What can hang from each mark
davuf: kova lefib
zukob: nekal tutur
zemog: tutur
lefib: davuf nelolu
nelolu: nemam
tutur: davuf diza zukob
diza: moro tutur

(in the rows, 128 means zero)
Known rows, with every way that one mark hangs from another
{diza moro {tutur {davuf lefib}}}: [144 158 126 108 140 127 125 133 120 134 157 138 126 141 110 175 131 126
 125]
{tutur {diza moro} {zukob nekal}}: [103 110 100  59 107 121 139 109 129 100 143 122 125 130 129 110 132 108
 186]
{zukob nekal tutur}: [108 134 129  83 147 132 116 140 123 127 138 131 157 108 143  30 129 105
 134]
{tutur {davuf kova lefib} diza {zukob nekal}}: [130 134 115 117 107 116 154 118 157 154  69 123 134 116 153 173 134 166
 104]
{tutur {davuf kova {lefib nelolu}} {diza moro}}: [130 144 130 130 129 122 124 117 138 131  84 125 117 148 126 191 123 167
  87]
{zukob nekal {tutur {davuf kova} diza}}: [125 144 130 147 118 106 130 135 128 109  90 115 157  88 157 130 126 165
 106]
{davuf kova {lefib {nelolu nemam}}}: [ 99 118 164 183 181 152 107 124 140 192  65 138 134 159 115  61 142 131
  54]
{davuf kova lefib}: [127 147 138 118 156 145 128 122 136 195 124 135 154 144 145  74 142 144
  83]
{zukob nekal {tutur {diza moro}}}: [ 99 149 113  53 119 115 121 120 115  79 144 119 151 113 139  81 126 124
 162]
{lefib davuf nelolu}: [132  95 178 185 163 163 107 133 115 156 121 136  97 141 110  89 115  98
 104]
{diza moro {tutur zukob}}: [135 113 112 113 137 135 125 122 120 115 179 130 119 161 106 172 137  97
 174]
{zukob nekal {tutur {davuf kova} {diza moro}}}: [105 156 115  98 113 100 125 127 125  78 108 113 160  92 143 143 120 158
 134]
{tutur {davuf lefib} diza {zukob nekal}}: [131 131 116 108  98 122 155 122 146 141 101 128 115 118 143 152 132 148
 129]
{zukob nekal {tutur {davuf lefib} {diza moro}}}: [109 185 111  58 107 109 134 126 131  92 115 121 143 103 139 135 121 159
 131]
{davuf {lefib nelolu}}: [131 118 145 116 162 155 115 130 135 177 113 143 114 165 125  80 132 112
  89]
{tutur davuf zukob}: [135 110 125 170 117 137 139 139 126 131 172 133 108 127 118 124 128 133
 150]
{lefib nelolu}: [128  87 148 142 160 152 108 135 118 151 139 141 113 155 120  64 129  94
 114]
{tutur {davuf {lefib {nelolu nemam}}} {zukob nekal}}: [ 99 103 140 157 148 139 125 139 156 153  48 140 103 132 100 101 130 111
  98]
{diza moro tutur}: [130 122 127 104 151 133 114 127 104 123 184 135 134 151 111 120 136  90
 156]
{zemog {tutur diza}}: [174 115 146 158  96 131 138 119 103 145 188 126 136 119 159  55 129 110
 136]

Rows
[116 166 120 154 110 108 125 125 114  80 143 110 146 112 137 173 122 186
 129] => {zukob {tutur {davuf kova} {diza moro}}}
[153 102 121 101 108 134 138 130 132 146 155 132 141 111 152  36 126  70
 156] => {zemog {tutur {zukob nekal}}}
[145 120 112 148 125 124 129 135 119 100 177 129 109 143 100 212 128 116
 168] => {diza moro {tutur davuf zukob}}
[144 128 129 133 138 123 119 139 104 108 178 135 126 131 104 160 128 108
 151] => {diza moro {tutur davuf}}
[131  98 176 196 170 158 105 129 124 168  88 131 116 140 121 110 119 118
  79] => {lefib {davuf kova} nelolu}
[129 106 117 149 108 112 147 124 141 126  91 120 131 107 147 157 131 147
 131] => {tutur {davuf kova} diza {zukob nekal}}
[100  94 195 252 180 159  98 128 119 169  71 131 116 136  99  72 126 117
  71] => {lefib {davuf kova} {nelolu nemam}}
[113 118 109 111 103 130 139 106 118  98 181 121 111 150 123 138 134 133
 183] => {tutur {diza moro} zukob}
[117 143 129 128 142 118 120 148 133 122 102 125 166  89 148  91 123 138
 104] => {zukob nekal {tutur {davuf kova}}}
[113 148 100  60  95 115 151 115 144 111 117 125 117 123 129 163 126 144
 156] => {tutur {davuf lefib} {diza moro} {zukob nekal}}
[140 124 111 163 132 118 127 131 130 109 144 124 128 141 110 234 130 133
 145] => {diza moro {tutur {davuf kova} zukob}}
[120 107 117 129 130 124 138 138 146 139  99 130 140 106 136 119 129 124
 129] => {tutur {davuf kova} {zukob nekal}}
[119 192 120 110 104 117 132 123 121  96 156 119 129 124 131 162 122 185
 127] => {zukob {tutur {davuf lefib} {diza moro}}}
[171 117 150 169 159 139 115 144 132 160 100 143 104 157 113 191 130 117
  77] => {diza {tutur {davuf {lefib nelolu}}}}
[131 122 144 131 171 151 113 125 145 190  83 138 134 162 134 101 135 130
  62] => {davuf kova {lefib nelolu}}
[133 143 102  63 129 118 137 132 146 122 113 134 124 132 113 197 130 108
 147] => {diza moro {tutur {davuf lefib} {zukob nekal}}}
[123 108 103  60 139 125 124 125 130 111 143 131 132 142 114 143 136  72
 177] => {diza moro {tutur {zukob nekal}}}
[118 160 122 139 102 113 126 129 104  70 177 116 128 113 125 149 120 168
 154] => {zukob {tutur davuf {diza moro}}}
[144 108 126 190  95 127 149 126 121 116 163 123  98 127 129 168 130 156
 153] => {tutur davuf diza zukob}
[129 150 137 182 140 125 120 146 122 125 139 123 153 108 141 120 125 166
 101] => {zukob {tutur {davuf kova}}}
[103 113 164 170 173 157 109 128 130 180  97 143 115 160 104  38 139 112
  78] => {davuf {lefib {nelolu nemam}}}
[126 171 127 119 121 110 136 129 144 136  69 118 158  98 164 145 128 181
  79] => {zukob nekal {tutur {davuf kova lefib} diza}}
[142 115 106  68  80 118 144 109 126 102 162 120 135 114 148  86 123  88
 185] => {zemog {tutur {diza moro} {zukob nekal}}}
[163 130 114 156  65 115 150 119 115  89 193 116 112 115 135 156 116 131
 177] => {zemog {tutur davuf {diza moro} zukob}}
[123 103 117 120 121 129 139 141 136 128 132 135 120 109 128  96 126 106
 154] => {tutur davuf {zukob nekal}}
[134 112 104  93 129 115 129 138 130  97 139 130 123 123 106 182 127  90
 175] => {diza moro {tutur davuf {zukob nekal}}}
[168 143 135 131  94 123 131 121 125 121 134 128 109 133 133 147 111 128
 110] => {zemog {tutur {davuf {lefib nelolu}} {diza moro}}}
